What can hang from each mark:
R: D E H X
D: R T U
E: R
W: H
U: D
H: R W

Every row comes from one small tree of marks. Brackets hold a mark, then the marks that hang from it, in alphabetical order. Every link used is in the known rows. Which tree was each row made from?
Known rows:
(W (H (R D E))): [-0.22  1.67 -1.81  2.41 -1.21  3.85 -0.30  0.42 -1.06 -1.44  2.09 -0.83
 -0.78 -3.95 -0.68 -0.94 -1.77  1.89 -2.06  3.36 -1.04 -1.21  0.82  0.88
 -0.11 -1.11 -1.62  2.79  0.11  0.76 -1.29 -2.32  3.19  1.88  1.07  1.47
 -2.70]
(H (R D E) W): [ 0.02  0.80 -0.53  1.96 -2.03  2.74  0.13 -1.27 -1.88 -1.59  1.63 -1.62
 -1.68 -2.43 -0.48 -0.48 -1.32  0.65 -2.29  3.25 -1.62 -3.88 -0.62  1.34
 -1.10 -0.54 -2.24  1.13  0.42  1.84 -2.28 -2.06  1.34  1.36  3.33  1.10
 -2.82]
(U (D (R E H) T)): [ 0.10  0.99 -4.05  1.35 -1.19  0.55 -0.48  0.27  0.54  2.07 -4.59 -0.25
  0.05 -0.86  0.11  0.01 -1.89  0.36 -2.92  3.56 -4.75 -1.68  1.59  0.75
  1.48 -1.76  0.22  2.20 -0.11  1.54  0.51 -1.76  4.60  3.21 -0.31  0.01
 -2.45]
(U (D (R E (H W)) T)): [ 1.30 -0.14 -4.20  1.65 -1.79  0.25 -0.49 -0.67 -0.44  2.64 -3.94 -0.03
 -1.35 -0.84  0.18  0.13 -0.88  0.75 -2.99  3.15 -4.90 -2.85 -0.72  1.35
 -0.12 -0.80 -0.27  1.42  0.78  2.64 -0.75 -2.27  4.09  2.82  0.72  0.94
 -2.44]
(E R): [-2.61  2.19 -0.35  4.36 -1.10  1.04  0.95  0.57 -2.69 -1.21  1.77 -1.51
 -0.14 -4.50 -1.71 -1.59 -1.39  0.36 -2.17  3.63 -2.15 -1.95  3.08  0.41
  1.92 -1.43  0.88  3.13 -0.76 -1.10 -1.70 -3.61  2.38  0.07  2.22  0.65
 -3.76]
(E (R (D T) X)): [ 0.54  2.29 -1.58  3.20 -1.33  1.22  1.03 -0.73  0.56  1.19 -1.19  0.00
 -0.76 -2.09 -1.33 -1.11 -0.17  1.77 -3.03  4.70 -4.08 -1.87  2.98  0.33
 -1.15  1.37 -0.08  1.54  0.69  1.28 -1.36 -2.68  2.35  0.72  1.03 -0.55
 -2.69]
(H R W): [-0.45  1.42 -0.78  2.86 -1.66 -1.29 -1.21  0.02 -3.46 -0.89  2.53 -2.29
 -1.34 -4.66 -1.63 -0.58 -0.95  0.15 -2.18  3.50 -1.71 -4.13  0.27  2.17
  0.28  0.22 -0.32  1.63  0.68  0.78 -2.35 -2.44  1.07  0.15  3.68  3.27
 -3.82]
(W (H (R X))): [ 2.05  1.62 -1.45  2.53 -0.77 -1.79 -1.82  0.20 -1.36  0.39  3.18 -0.04
 -0.51 -3.46 -0.50 -1.84 -0.72  1.67 -2.16  4.23 -1.05 -1.97  1.48  1.55
 -0.26 -0.01 -0.11  3.09  1.24  1.01 -1.29 -1.32  2.73  0.51  2.07  2.02
 -3.72]
(D (R E H) T U): [ 0.57  1.65 -5.41  2.47 -1.63 -0.33 -0.52 -0.15  2.28  3.94 -5.84 -0.92
  1.10 -3.28 -0.51  1.51 -0.22  0.47 -2.74  3.44 -6.45  0.99  1.11  0.51
  0.68 -2.05  0.15  1.04  0.10  2.04 -0.66 -2.32  3.20  3.11 -2.05 -0.22
 -2.78]
(H (R (D T) E X) W): [ 3.11  0.58 -1.84  0.97 -2.00  0.43 -0.27 -2.13  0.15  1.73 -0.83  0.11
 -1.85 -0.26  0.27 -0.62  0.09  0.84 -3.44  3.88 -2.73 -4.27 -0.88  1.48
 -2.90  0.77 -2.19 -0.25  2.27  3.52 -2.32 -0.67  1.33  1.96  1.91  0.67
 -2.97]
(R D E X): [ 1.30  1.84 -0.63  1.61 -1.70  1.73  1.02 -1.18 -0.29 -0.73  0.60 -0.29
 -0.70  0.57 -0.14 -1.99 -1.45  0.57 -2.34  5.03 -1.75 -1.24  0.73 -0.90
 -1.23 -0.60 -0.68  1.71  0.61  1.14 -0.67 -0.41  2.39  2.17  0.59 -2.16
 -3.00]
(H (R D)): [-2.17  2.37 -0.54  2.68 -1.18  1.77 -0.40  0.58 -1.83 -1.20  1.66 -2.02
 -0.53 -3.77 -2.41 -0.87 -2.26  0.97 -2.18  4.12 -2.36 -2.63  2.21  1.18
  0.72  0.95 -0.59  2.23  0.10 -0.32 -1.97 -2.30  1.45  0.72  2.31  1.52
 -2.65]
(R D E H): [-0.19  1.25 -2.10  1.78 -2.06  4.73  0.84 -0.64 -0.45 -1.19 -2.36 -1.12
 -1.11 -0.54 -0.65 -0.48 -2.60  1.02 -2.26  4.97 -2.12 -0.04  1.10 -1.35
 -0.25 -1.48 -0.15  1.66 -0.27 -0.26 -0.63 -1.60  4.36  2.61  0.60 -1.62
 -3.27]
(R (D U) E H X): [ 3.02  1.37 -2.93  0.75 -1.59  2.80  1.11 -2.08  1.42  1.02 -3.33 -0.75
 -0.32  0.82 -0.13 -0.10 -0.62  1.73 -2.09  4.79 -3.54  0.66  0.89 -1.23
 -2.02 -1.13 -0.30  0.50  0.85  1.04 -0.26 -0.80  3.08  2.92 -1.47 -2.35
 -2.72]
(W (H (R (D T U) E X))): [ 2.81  1.83 -4.22  1.80 -0.85  1.21 -0.33 -0.93  2.84  3.47 -2.40  0.13
 -0.16 -3.05 -0.65  0.08  0.96  2.75 -2.22  3.73 -4.06 -0.22  0.99  1.10
 -1.93 -0.02 -1.16  1.38  1.59  3.28 -0.94 -1.58  2.47  2.28 -1.41  1.39
 -2.02]
(R (D U) E (H W) X): [ 4.44 -0.09 -3.23  0.80 -1.94  2.35  1.05 -2.78  0.51  1.03 -2.59 -0.80
 -1.20  0.89  0.41  0.21  0.24  2.09 -2.41  4.50 -3.23 -0.59 -1.48 -0.70
 -3.66  0.10 -1.13 -0.55  1.68  2.38 -1.12 -1.01  2.93  2.28 -0.13 -1.26
 -2.81]

Write each row's tree:
[ 4.39 -0.90 -4.17  0.43 -1.50 -1.30 -0.47 -1.68  0.14  3.28 -3.67  1.15
 -1.17  1.56  1.97 -0.13 -0.02  0.72 -3.58  3.53 -4.14 -3.20 -1.11  1.42
 -1.66 -0.52 -0.60  0.66  2.10  3.40 -0.77 -0.50  3.92  3.32  0.40 -0.07
 -2.69] | (U (D (R E (H W) X) T))
[ 2.91  1.26 -1.29  1.65 -0.74 -0.51 -1.41 -0.42 -1.20  0.18  2.26  0.75
 -0.06 -1.90  1.13 -1.69 -0.37  1.17 -2.77  3.44 -0.14 -1.95  0.66  1.41
 -0.20 -2.59 -1.00  2.73  1.40  1.36 -0.69 -0.64  2.95  1.88  1.53  0.87
 -3.89] | (W (H (R E X)))
[ 1.91  2.20 -2.93  2.31 -0.34  0.68 -0.33 -0.30  0.43  1.18  1.29 -0.81
 -0.01 -4.20 -1.74 -0.34  0.36  3.20 -1.29  4.31 -3.34  0.06  1.21  1.41
 -1.85  1.68 -0.81  2.48  1.04  1.61 -1.00 -1.95  1.97  0.77 -0.16  1.91
 -1.80] | (W (H (R (D U) X)))
[ 1.22  0.50 -3.35  1.80 -2.07  4.00  0.95 -1.72 -0.42  0.38 -2.59 -1.89
 -1.39 -1.85 -0.97  0.78 -0.12  1.90 -1.48  4.11 -3.40 -0.09 -1.06 -0.49
 -2.63 -0.74 -0.86  0.43  0.41  1.37 -1.47 -2.57  3.17  1.95  0.25 -0.33
 -2.72] | (R (D U) E (H W))
[ 2.44  1.13 -0.46  2.02 -1.62 -2.96 -1.39 -1.30 -2.55  0.10  2.78 -0.99
 -0.96 -1.74 -0.38 -1.40 -0.24  0.16 -2.70  3.94 -1.58 -4.75 -0.17  2.19
 -1.24  0.41 -0.79  1.00  1.83  1.74 -2.53 -0.85  0.95  0.51  3.21  2.05
 -3.79] | (H (R X) W)
[-1.56  1.81 -2.91  1.87 -1.09 -0.76 -0.37  1.22 -0.37  1.66 -2.53 -0.37
  0.37 -1.82 -0.28 -1.14 -1.62 -0.19 -2.43  3.36 -5.08 -1.96  1.74  1.06
  1.89 -1.18  0.07  3.19 -0.63  1.82  0.19 -1.84  3.31  2.34 -0.02  0.54
 -2.03] | (U (D (R E) T))
[ 4.37  0.88 -4.43  1.03 -2.21  1.56  0.83 -3.14  2.12  3.89 -5.11 -0.46
 -1.95  0.22 -0.64  0.90  1.23  2.11 -2.78  4.72 -5.08 -0.93 -0.77 -0.42
 -3.74  0.27 -0.80 -0.80  1.97  3.60 -1.26 -1.10  3.09  2.56 -0.61 -0.79
 -2.69] | (R (D T U) E (H W) X)
[ 1.19  0.75 -1.56  2.19 -0.89  3.42  1.07 -1.31 -0.62 -0.90 -0.42  0.04
 -0.89 -0.21  0.13 -0.84 -1.04  2.14 -3.16  4.57 -1.89 -1.21  2.25 -0.46
 -1.24  0.02 -0.15  1.50  0.70 -0.66 -1.92 -2.21  3.31  1.66  0.76 -1.46
 -3.25] | (E (R D H X))
[ 2.03  1.09 -1.86  1.85 -1.05 -0.62 -0.04 -1.88 -0.51  0.82  1.29 -2.09
 -0.57 -2.24 -1.41 -0.12  0.72  2.08 -1.77  4.02 -3.76 -2.75 -0.65  2.07
 -2.71  2.33 -1.80  0.45  1.70  2.47 -2.59 -1.86  0.73  0.42  1.49  1.66
 -1.99] | (H (R (D U) X) W)
[ 4.81 -0.26 -5.26  1.58 -1.96 -2.25 -0.78 -2.50  2.14  4.41 -4.59  0.27
 -0.04 -0.77  1.06  1.36  1.51  0.63 -3.67  3.86 -5.47 -0.51 -1.47  1.19
 -2.56 -1.07 -0.69 -0.53  2.08  3.82 -1.49 -1.19  2.80  3.13 -1.35 -0.33
 -3.04] | (D (R E (H W) X) T U)
[ 2.33  1.66 -3.29  2.14 -1.73  1.16  0.25 -0.91  1.23  2.04 -3.97  0.02
 -1.74 -0.07 -1.92 -0.05 -1.34  1.74 -2.99  6.11 -4.22 -0.86  2.33 -0.79
 -1.90  1.84  0.91  0.63  1.28  1.08 -0.94 -0.85  3.85  2.03  0.01 -0.88
 -3.08] | (R (D T) H X)
[ 1.58  1.01 -2.66  1.87 -1.39 -2.55 -0.30 -0.63  0.88  1.93 -0.28 -0.31
  2.10 -1.40  0.95 -0.78  0.00 -0.20 -2.25  3.63 -4.16  0.35  0.05  1.15
 -0.44 -1.68 -0.38  1.69  0.56  1.98 -0.72 -1.02  1.46  2.35 -1.15 -1.38
 -2.69] | (D (R E X) U)
[ 2.00  1.30 -0.47  0.68 -1.24  1.39  0.16 -1.31 -0.18 -0.95  1.32 -0.37
  0.02  0.40  0.99 -1.73 -1.50  0.72 -3.19  4.08 -1.46 -3.37  0.93  0.81
 -0.71 -1.13 -1.93  1.16  1.33  1.15 -1.51 -0.31  1.29  1.93  1.38 -0.61
 -2.73] | (H (R D E X))
[ 4.43  0.34 -3.30  0.96 -2.55  2.08  0.26 -2.60  1.01  2.05 -3.82  0.30
 -2.70  1.36  0.00 -0.08 -0.31  1.28 -3.28  5.00 -3.21 -2.30 -0.71 -0.87
 -3.70  0.51 -0.96 -0.35  1.94  2.98 -1.42 -0.46  3.81  2.73  0.55 -1.25
 -3.40] | (R (D T) E (H W) X)
[ 1.31  1.99 -2.10  1.65 -1.41  1.49  1.45 -1.46  1.17  0.77 -0.77 -1.19
  0.08 -0.67 -0.97 -0.90 -0.36  1.13 -1.36  4.78 -3.71 -0.07  0.61 -0.71
 -1.58 -0.29 -0.76  1.46  0.62  1.67 -0.14 -0.87  1.83  1.97 -0.79 -1.60
 -2.48] | (R (D U) E X)
[ 0.26  0.65 -1.73  3.16 -1.66  4.67  1.37 -1.07 -2.24 -1.55 -0.19 -1.26
 -2.45 -2.87 -0.94 -0.12 -0.86  2.27 -2.75  3.71 -2.49 -1.77  0.28  0.21
 -1.45  0.56 -0.35  1.16  0.31 -0.02 -2.74 -4.35  3.43  0.94  2.73  0.26
 -3.34] | (E (R D (H W)))
[ 2.74 -0.37 -2.52  0.24 -0.74 -0.48 -0.38 -0.62 -0.26  0.42 -1.46  0.77
  0.51  1.83  2.21 -1.40 -1.83  0.48 -2.99  3.85 -2.30 -1.73  0.66  0.64
  0.52 -1.60 -0.49  1.96  1.04  1.17  0.09 -0.30  3.97  3.29 -0.12 -1.73
 -2.73] | (U (D (R E H X)))
[ 2.58  1.69 -5.61  2.32 -1.36 -2.85 -1.12 -0.36  3.12  4.59 -4.68 -0.31
  1.21 -2.08 -0.97  1.36  0.49  0.72 -3.03  4.71 -6.69  0.57  1.81  1.05
 -0.72  0.83  0.81  0.88  1.22  1.88 -0.98 -1.22  2.76  2.42 -2.20  0.00
 -2.40] | (D (R H X) T U)
[ 1.55  2.35 -3.03  1.92 -1.41  0.47  1.06 -1.42  2.77  3.24 -3.84 -0.85
 -0.12 -0.79 -1.92 -0.43  0.36  1.02 -1.89  4.81 -5.50 -0.25  1.44 -0.86
 -1.79  0.38  0.00  0.65  0.76  2.79 -0.16 -1.02  2.04  2.10 -1.46 -1.25
 -2.33] | (R (D T U) E X)
[-0.90  2.82 -4.92  2.80 -1.56  2.37  0.38  0.13  1.71  2.57 -5.55 -2.29
 -0.85 -3.72 -3.59  1.16 -0.72  1.93 -1.68  5.14 -6.69  0.65  2.67 -0.98
 -0.68  1.51  1.19  0.96  0.10  0.75 -0.57 -2.78  3.21  1.63 -1.62  0.45
 -2.30] | (R (D T U) H)
[-0.52  1.21 -4.42  2.12 -1.16 -0.64 -0.64  1.45 -0.02  2.31 -3.86 -0.79
 -0.22 -1.99 -1.45  0.12 -1.85  0.80 -2.60  4.18 -5.65 -1.72  2.34  1.07
  1.71  0.75  1.07  2.76 -0.09  0.89 -0.04 -2.39  4.23  2.05 -0.01  1.30
 -2.00] | (U (D (R H) T))
[ 0.05  1.52 -1.89  1.95 -2.16  1.89 -0.13 -1.22 -0.31  0.84 -1.13 -1.36
 -2.04 -2.87 -1.08  0.03 -0.42  0.65 -2.89  3.25 -3.19 -4.34  0.11  1.41
 -1.27 -0.20 -1.98  0.59  0.90  2.90 -2.61 -2.17  1.36  1.52  2.22  1.67
 -2.75] | (H (R (D T) E) W)
[ 1.56  0.44 -1.81  1.87 -2.37  1.75  0.04 -1.31 -2.15 -0.27 -1.32 -1.25
 -1.81 -1.36 -0.08 -0.49 -1.32  0.24 -2.68  4.05 -1.40 -2.02 -0.59 -0.40
 -0.73 -2.40  0.05  0.74  0.64  0.72 -1.51 -1.57  3.73  2.10  2.01 -0.04
 -4.54] | (R E (H W))
[ 4.57 -1.37 -2.51  1.21 -2.16 -1.29 -0.92 -1.96 -0.56  0.77 -0.79  0.77
 -0.61  0.90  2.59 -0.47 -0.71 -0.03 -3.67  3.84 -2.07 -1.74 -1.87  1.25
 -2.19 -1.41 -0.83  0.40  1.70  2.18 -1.84 -0.79  3.30  3.10  1.13 -1.50
 -3.85] | (D (R E (H W) X))
[-1.97  3.15 -4.35  3.90 -1.32 -2.86 -0.77  1.27  1.20  3.73 -2.49 -2.12
  1.04 -5.21 -2.69  0.56 -0.01  0.05 -1.96  4.12 -7.40  0.61  2.29  1.38
  1.15  0.72  1.21  2.42 -0.61  1.46 -0.93 -3.00  2.05  0.86 -1.09  1.54
 -2.03] | (D R T U)
[ 2.96  0.78 -2.01  0.65 -1.70  3.17  0.83 -1.67  0.18 -0.44 -2.06  0.06
 -1.12  1.94  0.64 -0.96 -1.83  0.96 -2.89  5.38 -1.74 -0.82  0.69 -1.22
 -1.74 -1.08 -0.39  0.95  1.19  0.33 -0.83 -0.25  3.59  2.91  0.32 -2.59
 -3.43] | (R D E H X)
[ 4.24  0.51 -5.23  2.17 -1.79 -3.22 -1.20 -1.43  1.77  4.81 -4.00 -0.11
 -0.41 -2.14 -0.94  1.31  1.33  1.37 -3.17  4.39 -6.46 -0.48 -0.48  1.79
 -2.45  1.10  0.32 -0.10  1.52  3.00 -1.90 -2.09  2.84  1.95 -0.68  0.64
 -2.80] | (D (R (H W) X) T U)
[ 1.73  1.86 -1.80  1.05 -1.40  0.72 -0.16 -1.47  1.28  1.39 -2.21  0.00
 -0.44 -0.31  0.00 -1.04 -0.69  0.63 -3.51  4.09 -3.11 -3.24  1.42  0.79
 -0.97 -0.03 -1.72  0.75  1.64  2.36 -1.34 -0.21  1.53  2.13  0.96 -0.38
 -2.57] | (H (R (D T) E X))
[ 1.91  1.80 -4.02  2.25 -1.42 -3.55 -0.43 -0.63  2.16  3.86 -3.32 -0.06
  1.56 -1.96 -0.16 -0.05  0.57 -0.13 -2.72  3.75 -5.92  0.14  0.93  1.18
 -0.42 -1.31 -0.19  1.42  0.93  3.29 -0.89 -1.22  1.80  2.53 -1.57 -0.90
 -2.45] | (D (R E X) T U)
[ 3.62 -0.62 -2.72  2.01 -2.24 -2.38 -1.09 -1.16 -1.41  1.05  0.32  0.15
 -0.76 -0.71  0.69 -0.40 -0.77  0.49 -3.40  4.46 -2.62 -1.62 -1.19  1.70
 -2.10  0.58 -0.06  0.83  1.71  1.47 -1.96 -1.05  3.36  1.88  1.37 -0.11
 -3.51] | (D (R (H W) X))
